Known rows, with every step that occurs
y/l/n/c/z: [  6  29  12   9  12   6   2 -23   8  13  -5  14   5   3  -5  -4   2 -17
   2   8 -11   5   9  -3  22  -2  30  -5  11  -2  -4  11  22  27   2   2]
h/k/l: [-13 -14  -3  34  11   6 -15 -16  11   1  -9   7   6   8   0   3   9  -6
   2  24   0  -6  14   0  17   5  25  -3  15  -1  26   7  25  10 -24 -27]
k/l/y/r/a/z: [ -7 -30  23  24  12   2 -13 -18  11   8  -7  10  19  31 -11  13   8  -8
  -5  23   5   2   7  -7  28   9  21  -3   7   0  -2  14  24   3  12 -21]
a/r/y/l/k/h: [ 20  18 -23  16  12   4   2  -3  -2   9 -11   6  40   9  -1   5  13 -15
  -3   7   7  -5   7  -4  29   0  24   2  -2 -12   1   6  25  14 -36  -8]
p/z/a/r/y/l: [  5   0 -14  28  12   3  -9 -11 -11   3  -7  -2  26  44  -6  -5   9 -13
   6  16   0  -7   6   5  24 -13  14  -8   8  -4   2   0  24 -17  25 -31]
d/c/z/a/r/y: [  6   6  -5  36  12   3 -11 -12 -11   0  -5 -12  19 -18   1  -1   3  -2
  -4  19  -2 -12   4  -3  17 -18  15  20   2  -6  -1   8  22  -5  17  19]
z/a/r/y/l: [ 14   9 -13  28  11   2  -6  -6  -7   5 -11 -12  34   4  -7  -3  11 -12
   1  16   1  -7   5   4  20 -15  16  10  -1 -13  -3   9  27 -41 -20 -31]
k/h: [ -2   0  -8  27  10   9   0 -19   3   3  -9  13  13  15  -1  14   5   3
  -1  13   7 -14   7  -2  27   2  24  -5   7   0   5  11  10  10   4   2]
n/p/z: [-11 -16  -2  26  10   3  -7 -28  23   0  -8   8   8  44   0   4   5  -8
   7  51  -4 -12   9   3  19 -10  17 -11  15   9   4   3  29  45  30 -11]
n/p/z/c/d: [ -5 -11   6   0  11   3  -7 -34  15  -1  -7   5   5  55  -5   2   3 -10
   7  48  -2  -8  11   4  21 -14   9  -9  12   7   2   6  24  39  33  -5]
p/n: [  5  -6   2  23   8   6  -8  -9   2   1  -7  45   9   9   1  -3   6   1
  -1  18   2 -17   7   5  24  -7  15  -6  13   8   4  11  19  35  -6 -25]
d/c/z/a/r/y/l: [  3   7  -5  33  13   5  -6 -12 -15   4  -4 -10  18 -17  -3  -6   3  -6
  -3  18  -7 -10   3  -4  18 -16  22  15   2  -6  -4   4  23  -9  15  22]
r/y/l/n: [ -2  56 -25  23  11   6   6  -9  11  10 -11  10  12   5  -1  -1   7 -11
  -7  12  -5  -2   9   3  27  -7  32   1   2 -11  -4   7  29  16  -5 -33]
r/a/z/c: [ -6 -47   5  -3  11   3 -32 -17   7   0 -13 -11  12  26  -4   4   9  -8
   2  18   8  -6   5   3  25 -10   8  15  -2   3   4  17  25   7  39 -31]
a/r/y/l: [ 18  17 -22  14  11   5   4  -1  -4   6 -12   3  38   3   0  -3  15 -15
  -4  14   0  -8   7   1  26  -7  24   6  -3 -13  -5   5  31  20 -22 -30]
k/l/y/r/a: [ -6 -28  22  28  12   2 -11 -18  11   7  -8  12  17  13 -11  11   7  -1
  -8  23   2   4   8  -5  27   8  26  -2  10  -4   0  11  25   5 -12 -16]
d/c/z/p/n: [ -8  -5  12  39  11   4  -3 -19 -13   0  -4  15   4 -14  -1  -5  -5   2
  -1  34  -3 -15   6   0  21 -17  13   4  10   9   2   9  18  23  19  25]
r/a/z/p/n/c/d: [ -4 -53   6  18  10   4 -37 -21  -5  -2 -13  10  10  45   0   2   9 -14
  -1  32   6  -6   8   0  28 -11   6   5  -4   8   0  23  26   6  41 -12]
y/r/a/z/p/n: [  4 -31   5  21  10  -4 -11  -9  -8   6 -11  14  13  30  -2  -5   9  -9
   4  40   9  -1   4   0  29  -6   7  -6   4  10  -4  11  27   6  20 -34]
d/c/n: [ 12  -6  11  32  12   6  -4 -20  -5   1  -6   3   4   5   5  -4  11   3
  -5  19  -4 -19   1  -4  18 -10  21  13   8  -3   1  11  15  39  12  30]
c/n/p: [ 18  -8  12  24  11   5  -4 -28  14   2 -12   9   7   6   6  -6  18  -7
  -1  42  -4 -11   6  -1  19  -8  19   3   8  -5  -1  10  19  43   6 -11]
h/k/l/n: [ -4  13   1  35  12   5 -17 -16  23   5  -8  12   4  12   1   5   6  -7
   5  22   0  -3  15   0  17   7  23  -3  17  -2  27  12  24   8 -29 -38]
h/k: [  4  -9   1  31  11   5 -13 -14  11   3 -10   0   6   7   9  -3  10  -9
   2  25  -1  -7  15   6  15  -3  19   2  16  -1  26   4  25  17 -28 -19]
b/h: [  5  -8   6  25   9  13  -2 -19   8  10 -16  10  -1  19   0 -18   9 -16
  -4  18  -2 -16  10   3  20  -8  20   0  13   2   3  14  20  34  -7 -26]
h/k/l/y/r/a/z: [ -5 -41  14  29  12   2 -26 -14  14   6  -9   3  13  25  -1   5  11 -15
  -1  31   2   5  13  -5  21  10  19  -4  13   2  20   9  28  -2 -12 -22]
y/l/k: [  4  10  12  20  12   5   7 -15   9  14  -7   6  10  20  -4  -4   7 -15
   2   7   0  -1   9   3  24  -3  33  -3  11  -2   8   1  23  22 -32  -2]
l/n/p: [ 10  32  10  28  10   1  -5 -24  42   9  -9  12   7  18   1   9   1  -8
   7  41  -2  -6  10   1  18  -7  19   1  13  -1   3  18  27  31 -10 -30]
d/c/n/p/z/a: [  1 -19   8  38  12   3 -13 -28   1  -1  -4  -3   3  23   0  -4   9  -1
   2  42  -8 -19   1  -4  14 -16  16   2  11   2   1   8  19  19  32  34]
z/c/d: [ 14   9  16 -15  11   6  -1 -25  -5   1  -9  -1   6  29  -6  -1   4  -4
  -2  11   4  -6  11   7  24 -14   8  12   7  -6   1  15  15  16   2 -12]
l/k/h: [  8   7   6  28  11   3  -3 -19  16   8  -9   9  13  22   0  16   3  -1
   3   3  15  -8   8  -2  26   3  21   0  11  -1  17  10  11  17 -32  18]
l/k: [ 13   7  16  28  11   1  -4 -16  20   8  -9   2  11  21   3   7   5  -4
   3   6  11  -6  10   4  21  -5  18   9  12  -3  16   9  21  30 -35   0]
y/r/a/z: [  9 -27   5  15  11  -1 -11 -10   0   8 -11  -2  14  33   1  -1  13 -11
   1  27   8   1   5  -1  26  -2  14   4   3   3  -3   7  27  14  26 -30]

Rows
[  2 -18   6  31  12   5  -9 -28   3  -1  -4   5   3  24   4  -4  10   0
   0  41  -8 -18   2  -5  16 -12  20   1  11   3   0   7  20  51  32  36]  d/c/n/p/z
[ -3  -4  12  39  12   5 -10 -21  -7   1  -3 -10   4 -12  -1  -2  -1   1
  -1  20  -4 -13   5   0  15 -17  18  17   9   0   2   7  16  -4  25  27]  d/c/z/a
[ 14 -31  34  28  12  -2  -8 -17   9  11 -10  -2  22  27  -4   5   4 -10
  -3  38   3   5   8   1  26  -4  10   1   7   1  -6  13  27  -4   1 -10]  l/y/r/a/z/p
[ -7 -21  15  36  12   6 -17 -18  18   4  -8   8  11   8   0   6   8  -7
  -2  25  -2  -2  16   0  17   7  24  -3  18  -2  24   9  25   5 -35 -15]  h/k/l/y
[  9 -23   4  22  10  -2  -9 -11   0   7 -11   0  11  11   1  -2  11  -5
  -2  27   4   3   6   2  27  -3  19   3   5  -3  -1   3  28  16  -3 -24]  y/r/a
[ 13 -35   9  -5  11  -4 -12 -18   1   6 -12  -4  10  24  -2  -5  15 -14
   4  42   5   3   2  -4  25  -6   7   2   2   3  -7  10  26  20  28 -20]  y/r/a/z/c/n/p
[ 11  -8  10   5  10   6 -10 -31  -4   1  -8   5   5  34   3   4   8  -9
  -7  10  -1  -4  11   0  21  -8  17  10   6  -3  -1  18  21  36   6  34]  n/c/d
[  2 -18   6  13   9   3 -18 -20 -10  -1  -5  36   6 -13  -3  -4   1  -4
   0  13  -3  -8   6   0  21 -12   8  -4  13  11   2  17  17  15  10  13]  p/n/c/z/a
[-10  -9  -2  34  10  11 -18 -24  26  10 -12  18  -8  39  -2 -16   7 -24
   5  40  -7  -7  15  -5  16   1  21 -21  22   9  20  13  26  31  -9 -36]  b/h/k/l/n/p/z
[ -7  33 -29  24  11   7   7 -10   4   9 -10   7  16   7  -3   4   8 -11
  -8   4   3  -2   8  -1  29  -2  34  -3   1  -8   3   2  25  13 -18   2]  r/y/l/k/h
[ 23  -1  33  24  11   0   9 -17  12  13  -6   9  19  15  -1   4   5  -6
  -6  24   0   2  10   2  23   0  17   1  16  -3  -5   8  23  18 -24   1]  l/y/r
[ -5 -45   3  22  10   5 -33 -14  11   1 -13  -5  13  33   4   5  12 -10
   0  20   8  -8   6   2  25  -5  16  13  -3   2   4  14  26  12  41 -36]  r/a/z
[ 18  21  10  30  11  -1 -14 -22  34   7  -7   7  19  42  -2   8   2 -11
  15  43   0  -7   8   1  17  -9   8  -5  15   0   5  15  27   6   3 -37]  l/n/p/z/a/r
[-14   1  -1  16  12   2 -18 -24  26   3  -6  11   3  27  -6   5   2 -10
  12  38  -2  -2  14  -2  16   2  15 -14  21   5  27  10  27  15 -10 -30]  h/k/l/n/p/z/c
[  6  28   7  28  11   1  -9 -25  39   7  -7  16   6  42   2   8   1  -9
  10  42  -2  -7  11   1  19  -6  15  -9  17   4   6  13  26  38  15 -30]  l/n/p/z
[ -3  -5  25  27  12   2   3 -19  10   9  -6  15  18  16 -12  10   5  -1
  -6  21   2   0   8  -5  26   8  24  -5  14  -3  -1  11  22  10 -15 -13]  k/l/y/r
[ 13 -12   9  24  11   5  -7 -29  10   0  -9  13   5  30   5  -7  18 -10
   3  42  -5 -10   6  -1  22  -8  16  -8  12   0   1   5  18  51  32 -12]  c/n/p/z
[ -5  -5   8  37   9   2   1 -16  -6   1 -12  28  11   8  -5  -3  -1   1
   4  40   4 -16   8   9  25 -15   6  -9  11  10   5  15  22   6 -12 -26]  z/p/n
[ 11 -12   4   7   8   6 -15 -20  -8  -1  -5  45   4  26   2  -2   7  -6
  -6  13  -1 -11   9   0  24  -8  12  -4  10   8   0  19  19  44   0  18]  p/n/c/d
[ 12 -15  11  30  11   3 -11 -31   8   0  -9   5   6  29   1  -7  16  -9
   5  43  -4 -10   5   0  19 -13  12  -7  12  -1   2   6  17  18  30 -14]  c/n/p/z/a
[-10 -46   6  29  11   2 -29 -18   4   1 -16 -11  13  33  -1   5   8 -10
   3  35   8  -8   7   3  26 -11  11  10  -4   4   4  17  28  -5  37 -38]  r/a/z/p
[ -4  -8   9  25  10   3  -3 -14  -4   2 -10  18  14  42  -3   0   3 -11
   7  36   9 -18   5   3  25 -12   2  -5   7  17   2  21  21   6  36 -35]  a/z/p/n
[ -5 -37  12  34  12   2 -24 -15  15   6  -9   5  11   8  -1   4  10  -9
  -3  30  -1   6  14  -3  21   9  24  -4  15  -3  21   6  29   1 -35 -16]  h/k/l/y/r/a
[  8 -12  13 -16  11   2  -5 -25   6   2 -11  -4  11  31  -4  -1  11 -14
   7  30   5 -13   3  -2  20 -11   2   6   5   7  -3  20  18  25  46 -17]  a/z/c/n/p
[  1 -11   8   6  10   4  -9 -29  -4   1  -6   4   6 -14   1   2   4  -7
  -3  11  -4  -1  10  -2  19  -9  16   8   9   1   1  14  21  40  20  31]  n/c/z
[ 18 -29  10  -5  12  -3 -11 -14  -8   6 -12  -3  11  23  -1  -7  15 -12
   1  24   8   3   2  -3  28  -5   7   5   2   0  -5  10  22  14  28 -26]  y/r/a/z/c/n
[ 21  18   2  26  12   2  -6 -11  -6   7  -8  -9  26 -17  -3  -7   8 -17
   2   9   3   3   8   0  23 -12  16  12   4 -11   3   3  20 -22  -8 -21]  c/z/a/r/y/l/k
[ -3 -25  14  33  10  13 -15 -19  16  11 -14  13  -1  16  -3 -16   9 -21
  -5  25  -6  -8  15  -2  16   3  23  -8  20   3  17  14  22  19 -33 -22]  b/h/k/l/y
[ -1  -1  10  32  12   6  -4 -19  -3   1  -3   1   3 -10   4   0   1   2
  -4  19  -4 -13   6  -2  18 -12  22  15   9   1   2   6  17  35  26  28]  d/c/z
[ 19  13  -2  28  11   3 -10 -11  -7   1 -10  -9  25 -22   1  -4   8 -11
   0  16   4  -3   9   3  21 -15  10  15   2 -11   0   7  18 -20  10 -32]  c/z/a/r/y
[  8   4  15  34  11   4  -9 -21  -3   2  -8  -6   7 -15  -1  -4   3  -6
   2  16   1  -4  10   5  19 -14  14  11  10  -4   4   7  12 -20  22 -25]  c/z/a
[ 24   0  16  29  11   3 -11 -15  -6   3  -8  -7  23 -15  -1  -5   7  -9
   4  17   3  -4   9   3  20 -13   9  15   7  -7   3   8  15 -20   8 -30]  c/z/a/r
[ -6  -8  11  15  10   1  -4 -33 -11   1  -9  -2   7 -16  -3   1  -1  -6
   0  25  -3  -2  10   0  19 -15  10   4   9   4   0  17  22  23  15  31]  n/c/z/p
[  3 -27   7  22  11  -4  -8 -13  -5   8 -12  -7  15  30  -2  -2   9 -11
   3  39   9   1   5   1  27  -6  10   0   2   4  -3   9  28  -1  22 -31]  y/r/a/z/p
[  8  36  11  21  11   7   7 -15  15  15  -7  15   7  18  -5  -4   5 -13
   3  12  -7  -2   9   3  23  -2  33  -5  11  -4  -1   8  23  17 -12 -31]  y/l/n
[  8 -11   9  -6  12   4  -5 -25 -10  -1  -7   8   5  37  -5  -6   9  -3
   5  14   2  -8   6   4  26 -13   4  -8  16   2   6   6  12  35  41 -14]  p/z/c/n
[  6 -15   9  32  12   5  -6 -26   6   1  -6   3   3   4   4  -2  10   0
  -2  40  -8 -19   1  -6  15 -11  22   9   7  -1  -1  11  21  46  11  36]  d/c/n/p
[ 25  33 -17   5  12   3  -2  -8  -2   8 -10   7  34  -9   0  -2  11 -19
  -3   9  -3   2   8  -4  25  -6  20   7  -1 -12  -7  11  30  27 -13 -12]  a/r/y/l/n/c/z
[  3 -42  10  -4  11   6 -33 -19   3   0 -13  -9  10  43  -2   3  11 -12
  -2  18   9  -4   8   2  27 -10   8  17  -5   0   1  17  22   7  45 -31]  r/a/z/c/d
[  2 -20  14  30  11  10  -6 -17  11  13 -12  14   0  17  -3 -19  10 -21
  -4  29  -5  -3  14  -4  18   4  22 -12  21   4  14  11  24  18 -37 -20]  b/h/k/l/y/r
[ 15 -22   5  10   9   1 -20 -15 -13  -1  -5  35  18 -12  -3  -5   4  -7
   2  14  -1  -8   6  -2  20 -12   4  -1  11   8   1  17  19  15  -1  10]  p/n/c/z/a/r
